(in the rows, 128 means zero)
Known rows, with every step that occurs:
letu > tabitum > subi > doka > ritid: [ 98 130 141 131 123 168  72 139 145 121 171 136 134 151 134 130 111 150
 130 118 121]
letu > vureb > ketut > tabitum: [100 133 139 120 111 164 100 120  98 120 177 127 160 122 159 134 173 112
 103 154 129]
doka > subi > tabitum > letu > vureb > ketut: [ 91 112 150 127 125 169 141 143 131 128 148 148 117  96 161 122 174 136
 113 171 103]
ketut > tabitum > letu > vureb: [114 119 164 119 106 144  89 153 106 113 188 133 119 101 142 127 191 119
 109 207 140]
letu > tabitum > ketut > vureb > subi > doka: [ 90 127 154 123 114  88  26 133 125 118 152 142 155 145 161 129 144 149
 119 208 151]
ritid > doka > subi > tabitum: [106 123 144 118 131 146 122 113 144 127 131 129 139 146 153 104 175 134
 132 138 133]
letu > vureb > subi > tabitum > ketut > gasipo: [ 94 126 131 119 124 185  76 152 122 133 143 143 165 138 152 133 177 121
 104 179 122]
vureb > ketut > tabitum > letu: [120 114 158 121 108  78 133 122 107 128 165 127 115 101 154 132 197 130
  98 208 137]
vureb > ketut: [124 125 128 127 123  94 154 102 116 134 128 125 134 123 147 134 146 131
 110 138 125]
tabitum > ketut > vureb: [122 130 120 126 111 100  73 125 114 117 111 140 144 115 143 122 162 140
 109 222 170]
vureb > subi: [121 119 125 131 131 115 125 132 141 142 121 125 121 144 132 140 142 147
 129 145  93]
tabitum > ketut: [129 120 126 133 120  95 111 109 125 120  90 140 137 120 137 117 148 137
 112 204 143]
ketut > vureb > letu > tabitum > subi > doka > ritid: [109 134 142 124 111 134  34 154 121 121 189 134 121 129 137 136 132 141
 113 202 161]
ritid > doka > subi: [117 127 135 123 126 127 120  95 142 124 120 120 123 150 149 109 162 132
 135 127 123]
subi > doka > ritid: [100 149 140 125 140 145 131 140 143 128 107 128 132 139 131 134 117 154
 128  38 139]
tabitum > subi > doka: [113 116 102 133 125 155 143 135 138 123 127 126 116 144 110 125  98 170
 135 121 116]
subi > tabitum > letu > vureb: [116 118 158 118 120 165 131 157 118 115 164 152 137  97 143 122 163 130
 112 182 146]
tabitum > letu: [145 116 150 128 116  93 144 131 123 117 133 136  91  97 129 129 147 137
 119 182 133]
vureb > letu > tabitum > subi: [133 103 147 135 112 112  68 128 124 123 186 136 106 132 127 125 117 121
 116 252 119]
doka > subi > tabitum > ketut > vureb: [ 84 118 131 129 128 160  94 154 140 132 123 150 137 111 155 114 174 143
 119 199 131]
letu > vureb > subi > doka > ritid: [ 92 143 131 125 130 187 105 137 132 127 132 129 148 148 143 144 131 147
 122  73 103]
ritid > doka > subi > tabitum > ketut > vureb: [102 126 140 116 121 132  90 114 136 121 124 135 148 138 162 102 194 141
 121 187 158]
ritid > doka > subi > tabitum > letu > vureb > ketut: [105 120 154 115 118 141 132 101 128 118 145 134 134 127 169 109 194 133
 115 167 133]
ritid > doka > subi > tabitum > letu > vureb: [108 121 154 116 121 158 120 115 134 115 145 135 131 130 159 106 185 132
 124 160 134]
ketut > vureb > subi > doka > ritid: [ 96 146 126 120 127 137  79 158 134 135 135 125 135 141 140 148 149 165
 124 108 141]

Rows:
[115 116 134 133 115 158  69 131 134 121 184 136 131 144 132 127 118 134
 131 177 114]	letu > tabitum > subi
[118 116 153 133 119 124  68 134 134 124 174 137 108 137 129 129 114 135
 114 202 125]	vureb > letu > tabitum > subi > doka > ritid
[112 136 126 123 116 160 125 105 102 119 150 129 156 123 154 135 141 118
 108 126 122]	letu > vureb > ketut
[ 89 117 137 130 139 177 129 155 148 139 134 143 126 118 145 117 153 135
 132 136 103]	doka > subi > tabitum
[107 130 153 125 109 103  21 127 117 113 164 145 156 130 159 124 150 126
 115 224 164]	letu > tabitum > ketut > vureb
[113 111 123 130 113 166  94 152 126 129 177 125 123 130 120 123 170 138
 120 196 122]	ketut > tabitum > subi
[130 112 166 128 117  86  66 126 119 124 179 136 115 129 139 127 122 107
 115 230 132]	vureb > letu > tabitum
[116 130 153 125 118 144 125 139 127 117 135 138 107 113 142 142 152 152
 113 134 113]	tabitum > letu > vureb > subi > doka > ritid
[ 95 126 131 127 121 178  96 160 136 129 163 125 125 137 122 128 163 154
 120 140 129]	ketut > tabitum > subi > doka > ritid
[107 139 126 117 118 170  98 123 101 129 157 126 154 130 156 140 159  97
 100 122 133]	letu > vureb > ketut > gasipo
[ 93 114 150 128 127 186 130 156 137 126 149 150 114  99 151 120 164 134
 122 166 105]	doka > subi > tabitum > letu > vureb
[105 124 137 120 121 133  88 153 122 124 132 153 165 110 148 114 176 141
 107 222 178]	subi > tabitum > ketut > vureb
[132 121 148 124 106 120 142 113 102 110 151 137 114  94 150 134 157 129
 103 181 128]	tabitum > letu > vureb > ketut
[112 112 123 128 110 127 125 121 115 134 167 122 129 124 141 130 180 138
 104 195 120]	vureb > ketut > tabitum > subi
[130 117 146 126 111 132 124 132 118 116 147 137 105 108 140 138 155 139
 114 185 108]	tabitum > letu > vureb > subi
[120 105 150 132 116 104  76 131 126 121 179 134 108 138 127 125 103 134
 120 226 125]	vureb > letu > tabitum > subi > doka
[110 122 140 122 108 114  40 151 113 118 193 132 121 131 135 132 121 139
 119 226 160]	ketut > vureb > letu > tabitum > subi > doka
[135 123 148 125 110 141 126 130 110 107 151 139 109  97 137 131 146 127
 114 174 130]	tabitum > letu > vureb
[109 118 146 118 118 113  84 113 131 121 132 136 136 133 161 101 192 135
 114 234 159]	ritid > doka > subi > tabitum > ketut > vureb > letu
[ 99 127 133 122 127 194 107 148 125 129 156 139 162 137 146 135 152 133
 119 144 107]	letu > vureb > subi > tabitum
[ 97 117 165 118 111 130  94 159 114 117 177 130 119 117 145 133 184 141
 113 189 126]	ketut > tabitum > letu > vureb > subi > doka
[113 117 159 117 117 149 144 143 112 118 165 150 140  94 153 125 171 132
 103 189 144]	subi > tabitum > letu > vureb > ketut
[ 97 128 168 120 114 149  87 161 122 120 172 132 119 115 146 137 195 142
 107 164 127]	ketut > tabitum > letu > vureb > subi > doka > ritid
[103 125 151 126 110  96  19 130 124 120 160 143 152 138 161 130 158 136
 115 234 146]	letu > tabitum > ketut > vureb > subi
[102 125 123 124 106 186 103 120 101 120 182 127 151 125 149 133 169 123
 103 171 118]	letu > vureb > ketut > tabitum > subi
